What can hang from each mark
begodak: batif
guta: riva
gunot: famuzeg neber sodobed
meruval: guta riva
batif: begodak guta
famuzeg: gunot
riva: meruval sodobed tigig
neber: famuzeg gunot
doken: batif
sodobed: meruval riva

Every row comes from one small tree of marks. Brackets hold a mark, then the marks that hang from it, in alphabetical order. Every link used is in the known rows. Which tree was each row made from?
In the rows, zero is written as 100.
Known rows
(doken (batif begodak (guta (riva sodobed)))): |  56 | 121 | 109 |  93 | 101 |  84 | 160 | 120 |  62 | 131 | 137 |  79 | 103 | 125 |  97 | 144 | 105 |  81 |  43 | 116 | 106 |  71 |  78 | 134 | 103 | 137 |
(neber (famuzeg (gunot (sodobed meruval riva)))): | 122 | 114 |  92 |  90 |  76 | 111 |  63 |  38 |  82 | 126 |  88 |  93 | 106 |  82 |  80 |  94 |  97 |  78 | 104 | 134 | 131 | 142 |  94 |  80 | 108 |  99 |
(doken (batif begodak guta)): |  94 | 107 |  98 | 105 | 104 |  74 | 140 | 135 |  58 | 142 | 126 |  93 |  95 | 117 |  94 | 124 | 135 |  79 |  49 | 111 | 125 |  53 | 129 | 109 |  85 | 129 |
(gunot famuzeg neber (sodobed meruval)): | 112 | 103 | 144 | 103 | 113 | 130 |  52 |  68 | 117 | 153 |  97 | 116 |  94 |  85 | 134 | 141 |  64 |  71 | 116 |  70 | 101 | 123 | 109 |  75 | 101 |  69 |
(batif (guta (riva meruval))): |  85 | 101 |  98 |  90 |  86 |  90 | 110 | 138 |  80 |  88 | 113 | 125 | 109 | 117 | 115 | 105 | 131 |  73 | 105 | 104 |  91 |  96 |  93 | 109 |  78 | 129 |
(guta riva): | 101 | 106 |  83 |  54 |  97 |  73 |  99 | 164 |  92 | 105 | 100 | 124 |  97 |  93 |  52 |  92 | 112 |  77 |  92 | 113 |  79 | 146 |  85 |  97 |  91 |  99 |
(riva (sodobed meruval) tigig): | 148 |  94 | 123 |  66 |  93 | 106 |  91 | 110 |  97 |  56 | 101 | 101 | 104 |  93 |  79 |  78 |  78 | 136 |  87 |  61 |  77 |  63 |  96 | 103 | 131 |  66 |
(gunot famuzeg neber (sodobed (meruval guta) (riva tigig))): |  89 |  91 | 133 | 122 | 109 | 135 |  54 |  31 | 132 | 142 |  91 | 109 |  96 |  88 | 152 | 130 |  50 | 123 | 130 |  81 |  93 | 102 |  90 | 101 | 123 |  69 |
(riva meruval): | 125 |  85 |  96 |  81 |  98 | 102 | 105 | 145 |  90 |  79 | 105 | 125 | 111 | 101 |  87 |  86 | 126 |  84 | 113 |  70 |  92 | 106 | 129 |  74 |  83 |  91 |
(neber famuzeg (gunot sodobed)): | 122 | 110 |  70 | 134 | 136 |  95 |  81 |  84 | 120 |  87 |  64 |  93 |  91 |  85 |  84 |  84 | 110 |  85 |  83 | 134 | 136 | 133 | 119 |  81 |  83 |  95 |
(neber famuzeg (gunot (sodobed (meruval riva)))): | 112 | 105 |  66 | 133 | 125 | 106 |  59 |  62 |  86 | 111 |  69 |  85 |  98 |  83 | 119 |  85 |  95 |  90 | 108 | 124 | 126 | 133 | 128 | 100 |  97 |  96 |
(sodobed (meruval guta)): | 131 |  93 | 104 | 105 |  78 |  68 |  88 | 119 |  79 | 124 |  95 | 137 |  87 |  86 | 108 |  76 | 109 | 110 |  94 |  72 |  84 |  72 | 145 |  78 |  86 |  90 |
(doken (batif guta)): |  86 |  94 |  89 | 102 |  87 |  70 | 136 | 132 |  92 | 127 | 112 | 102 |  81 |  97 |  71 | 114 | 128 |  86 |  72 |  95 | 113 |  65 | 125 |  98 |  80 | 117 |
(famuzeg (gunot sodobed)): | 124 | 123 | 106 |  76 |  76 |  84 | 103 |  87 | 105 | 107 |  92 |  88 |  67 |  88 |  58 |  88 |  96 |  61 |  86 | 116 | 128 | 108 | 104 |  47 |  97 | 127 |
(meruval riva): | 107 |  92 |  56 |  54 |  97 |  84 | 104 | 159 |  91 | 117 |  72 | 111 |  66 |  89 |  72 |  77 | 107 |  93 |  99 | 112 |  95 | 124 | 108 |  93 | 103 | 105 |
(guta (riva sodobed tigig)): |  99 | 105 | 103 |  54 | 100 | 100 | 114 | 138 | 117 |  54 |  97 |  93 |  96 | 104 |  57 |  85 |  86 | 121 |  83 |  96 |  70 | 119 |  51 | 116 | 124 |  90 |
(doken (batif begodak (guta (riva meruval sodobed)))): |  52 | 111 | 118 | 105 |  97 | 106 | 164 | 109 |  55 | 114 | 149 |  77 | 128 | 134 | 125 | 147 | 110 |  82 |  66 |  98 | 101 |  74 |  87 | 135 |  96 | 141 |
(gunot famuzeg): | 131 |  93 | 100 |  71 | 113 | 107 |  89 | 127 | 116 | 130 |  61 | 126 |  76 |  81 |  64 |  93 | 118 |  88 |  94 | 100 | 103 | 131 | 100 |  53 |  88 |  93 |
(batif (guta (riva meruval sodobed))): |  72 | 113 | 110 |  82 |  81 | 100 | 132 | 120 |  89 |  68 | 114 | 110 | 104 | 119 | 122 | 117 | 100 |  86 |  94 |  97 |  87 |  83 |  65 | 117 | 100 | 127 |
(begodak (batif guta)): | 117 |  88 | 105 |  82 | 112 |  60 | 122 | 154 |  92 | 106 | 119 | 104 |  88 | 103 |  78 | 104 | 118 | 101 |  89 | 121 |  96 |  49 | 127 | 105 |  72 |  90 |
(riva (meruval guta) sodobed tigig): | 106 |  74 | 120 | 116 |  92 | 117 | 138 | 108 | 133 |  35 |  86 |  95 |  98 | 112 | 122 |  72 | 102 | 156 | 101 |  49 |  74 |  52 |  97 |  93 | 107 |  95 |
(meruval (riva tigig)): | 120 |  78 |  61 |  63 | 100 |  93 |  92 | 155 | 108 |  89 |  66 |  99 |  72 |  95 |  67 |  56 | 114 | 121 | 107 | 103 |  88 | 110 | 101 | 102 | 117 |  97 |
(meruval guta): | 115 |  92 |  84 | 102 |  89 |  58 | 117 | 145 | 116 | 113 |  74 | 129 |  61 |  89 |  87 |  72 | 121 | 112 |  81 |  93 |  94 |  80 | 123 |  70 |  76 | 103 |
(famuzeg (gunot neber (sodobed meruval))): | 126 | 129 | 126 |  95 |  79 |  96 |  67 |  64 | 101 | 125 | 124 |  97 |  92 |  84 |  97 | 112 |  77 |  57 | 129 |  83 | 120 | 101 | 119 |  67 |  94 |  93 |

Write each row's tree
|  98 |  97 |  91 | 100 | 127 | 117 |  64 |  81 | 142 | 100 |  90 |  95 | 101 |  94 |  95 | 112 |  78 | 110 | 108 | 117 | 111 | 143 |  71 | 123 | 128 |  48 | -> (gunot (neber famuzeg) (sodobed (riva tigig)))
|  92 |  71 | 116 |  95 | 111 |  88 | 115 | 144 |  91 |  67 | 135 |  91 | 128 | 124 | 104 | 101 | 131 | 115 | 127 | 105 |  66 |  69 | 108 | 130 |  76 |  98 | -> (begodak (batif (guta (riva meruval tigig))))
| 116 |  87 | 106 | 104 |  80 |  77 |  77 | 121 |  88 | 101 | 100 | 125 | 102 |  97 | 109 |  72 | 114 | 125 | 108 |  79 |  65 |  91 | 114 | 103 |  94 |  95 | -> (sodobed (meruval (guta (riva tigig))))
|  61 | 102 | 123 | 109 | 103 | 115 | 156 | 105 |  67 |  88 | 143 |  69 | 133 | 140 | 122 | 131 | 117 | 105 |  75 |  90 |  96 |  63 |  85 | 143 | 107 | 133 | -> (doken (batif begodak (guta (riva meruval sodobed tigig))))
| 126 |  80 | 119 |  80 |  97 | 129 | 123 | 119 | 122 |  23 |  98 |  90 | 116 | 109 |  90 |  78 |  98 | 133 | 104 |  52 |  75 |  74 |  91 |  98 | 120 |  80 | -> (riva meruval sodobed tigig)
|  95 | 113 | 124 |  95 | 104 | 111 | 127 | 115 |  65 |  61 | 125 |  90 | 127 | 146 | 143 | 109 | 116 | 107 |  76 | 106 |  93 |  56 |  60 | 139 | 114 | 135 | -> (batif begodak (guta (riva meruval sodobed tigig)))
| 102 | 109 |  97 | 132 | 117 | 111 |  72 |  24 |  97 | 130 |  80 | 102 |  99 |  76 | 116 | 109 |  56 |  99 | 110 | 123 | 120 | 106 | 117 |  81 |  96 | 107 | -> (neber (gunot famuzeg (sodobed (meruval guta) riva)))
|  88 |  87 |  79 |  91 |  89 |  98 | 113 | 111 |  92 |  97 | 103 | 124 | 112 |  96 |  96 |  89 | 101 | 112 | 114 |  97 |  89 | 105 | 110 |  98 |  95 |  94 | -> (sodobed (riva (meruval guta)))
| 107 | 110 |  91 | 121 |  70 | 100 |  74 |  25 |  95 | 136 |  80 |  96 |  93 |  82 | 108 |  90 | 100 |  95 | 102 | 129 | 126 | 124 |  99 |  78 |  99 | 111 | -> (neber (famuzeg (gunot (sodobed (meruval guta) riva))))
|  77 | 113 | 126 | 101 |  94 |  99 | 131 |  99 |  52 | 116 | 148 |  75 | 125 | 127 | 116 | 132 | 103 | 104 |  62 |  92 |  95 |  50 |  90 | 148 | 117 | 125 | -> (doken (batif begodak (guta (riva (sodobed meruval) tigig))))
|  82 | 103 |  89 | 140 | 122 | 125 |  97 |  34 | 119 | 102 |  78 |  95 | 101 |  87 | 123 | 107 |  73 |  98 | 121 | 123 | 121 | 117 | 110 |  74 |  87 | 120 | -> (neber (gunot famuzeg (sodobed (riva (meruval guta)))))
|  99 | 107 |  65 | 132 | 134 | 120 |  79 |  53 | 104 |  76 |  84 |  89 | 126 |  90 |  98 |  97 |  96 |  89 | 114 | 139 | 132 | 145 | 110 | 103 |  97 |  88 | -> (neber famuzeg (gunot (sodobed (riva meruval))))
|  67 |  90 |  94 | 106 |  93 |  81 | 129 | 133 | 100 | 103 | 118 |  89 | 100 | 108 |  73 | 109 | 131 |  99 |  86 | 100 |  92 |  83 |  99 | 121 |  89 | 121 | -> (doken (batif (guta (riva tigig))))
| 103 | 104 |  98 | 114 | 123 | 100 |  77 | 106 | 142 | 120 |  84 | 106 |  81 |  91 | 109 | 121 |  96 |  78 |  93 | 100 | 115 | 145 |  96 |  93 |  97 |  62 | -> (gunot (neber famuzeg) sodobed)
|  62 |  93 |  94 | 141 | 114 | 123 |  86 |  60 | 135 | 116 |  97 | 107 | 109 | 101 | 150 | 131 |  84 | 101 | 121 |  96 | 108 | 140 |  90 | 113 | 100 |  73 | -> (gunot (neber famuzeg) (sodobed (riva (meruval guta))))
| 138 |  79 |  81 |  67 |  87 | 100 |  65 | 129 |  72 | 101 |  88 | 109 |  95 |  92 |  95 |  64 | 104 | 120 | 120 |  83 |  78 |  94 | 125 | 107 | 118 |  85 | -> (sodobed (meruval (riva tigig)))
| 105 | 109 |  72 | 153 | 120 |  98 |  67 |  32 |  95 | 112 |  74 |  97 | 108 |  81 | 119 |  91 |  83 | 110 | 100 | 135 | 124 | 114 | 121 | 104 |  94 |  94 | -> (neber famuzeg (gunot (sodobed (meruval guta) riva)))
|  91 |  92 |  98 | 149 | 127 | 134 |  89 |  32 | 133 |  76 |  72 |  87 | 109 |  91 | 122 |  93 |  79 | 122 | 126 | 112 | 114 | 104 | 105 |  81 |  98 | 112 | -> (neber (gunot famuzeg (sodobed (riva (meruval guta) tigig))))
|  97 |  88 |  89 | 104 |  94 |  69 | 108 | 145 | 123 |  88 |  78 | 116 |  79 |  99 |  88 |  68 | 126 | 129 |  95 |  99 |  72 | 105 |  92 |  98 |  90 | 106 | -> (meruval (guta (riva tigig)))
|  74 |  95 | 111 | 120 | 104 | 104 | 136 | 123 |  58 | 106 | 145 |  85 | 131 | 137 | 122 | 121 | 144 |  93 |  85 |  97 |  99 |  76 | 109 | 134 |  88 | 136 | -> (doken (batif begodak (guta (riva meruval tigig))))
|  88 |  85 | 102 | 118 | 125 | 140 |  67 |  66 | 138 |  82 | 104 |  97 | 125 | 104 | 123 | 117 |  85 | 108 | 131 |  94 | 105 | 143 |  82 | 124 | 120 |  52 | -> (gunot (neber famuzeg) (sodobed (riva meruval tigig)))
| 110 | 126 | 101 |  81 |  92 | 103 |  80 |  64 | 128 |  95 | 113 |  80 |  93 |  87 |  61 | 101 |  70 |  84 | 131 | 117 | 123 | 113 |  80 |  89 | 117 |  87 | -> (famuzeg (gunot neber (sodobed (riva tigig))))
|  83 |  95 | 100 |  95 |  91 |  81 | 130 | 128 | 133 |  72 |  82 |  99 |  79 | 101 |  91 |  78 |  94 | 142 |  80 |  91 |  68 |  93 |  62 | 108 | 106 | 108 | -> (meruval (guta (riva sodobed tigig)))
| 116 | 113 | 111 |  98 |  79 | 111 |  61 |  64 | 108 | 114 | 110 |  76 |  89 |  90 | 111 |  94 |  79 |  86 | 145 |  86 | 110 | 102 | 112 |  89 | 114 |  99 | -> (famuzeg (gunot neber (sodobed (meruval (riva tigig)))))
|  86 | 111 | 112 | 124 |  85 | 114 |  93 |  44 | 136 |  89 | 114 |  82 | 103 |  97 | 115 | 101 |  81 | 103 | 150 |  91 | 113 |  97 |  96 |  86 | 102 | 104 | -> (famuzeg (gunot neber (sodobed (riva (meruval guta) tigig))))
|  99 | 114 | 113 |  49 |  83 |  97 | 102 | 122 |  75 |  93 | 118 | 111 | 111 |  96 |  78 | 107 |  68 |  92 |  91 |  86 |  70 | 120 |  73 | 113 | 117 |  89 | -> (guta (riva (sodobed meruval)))
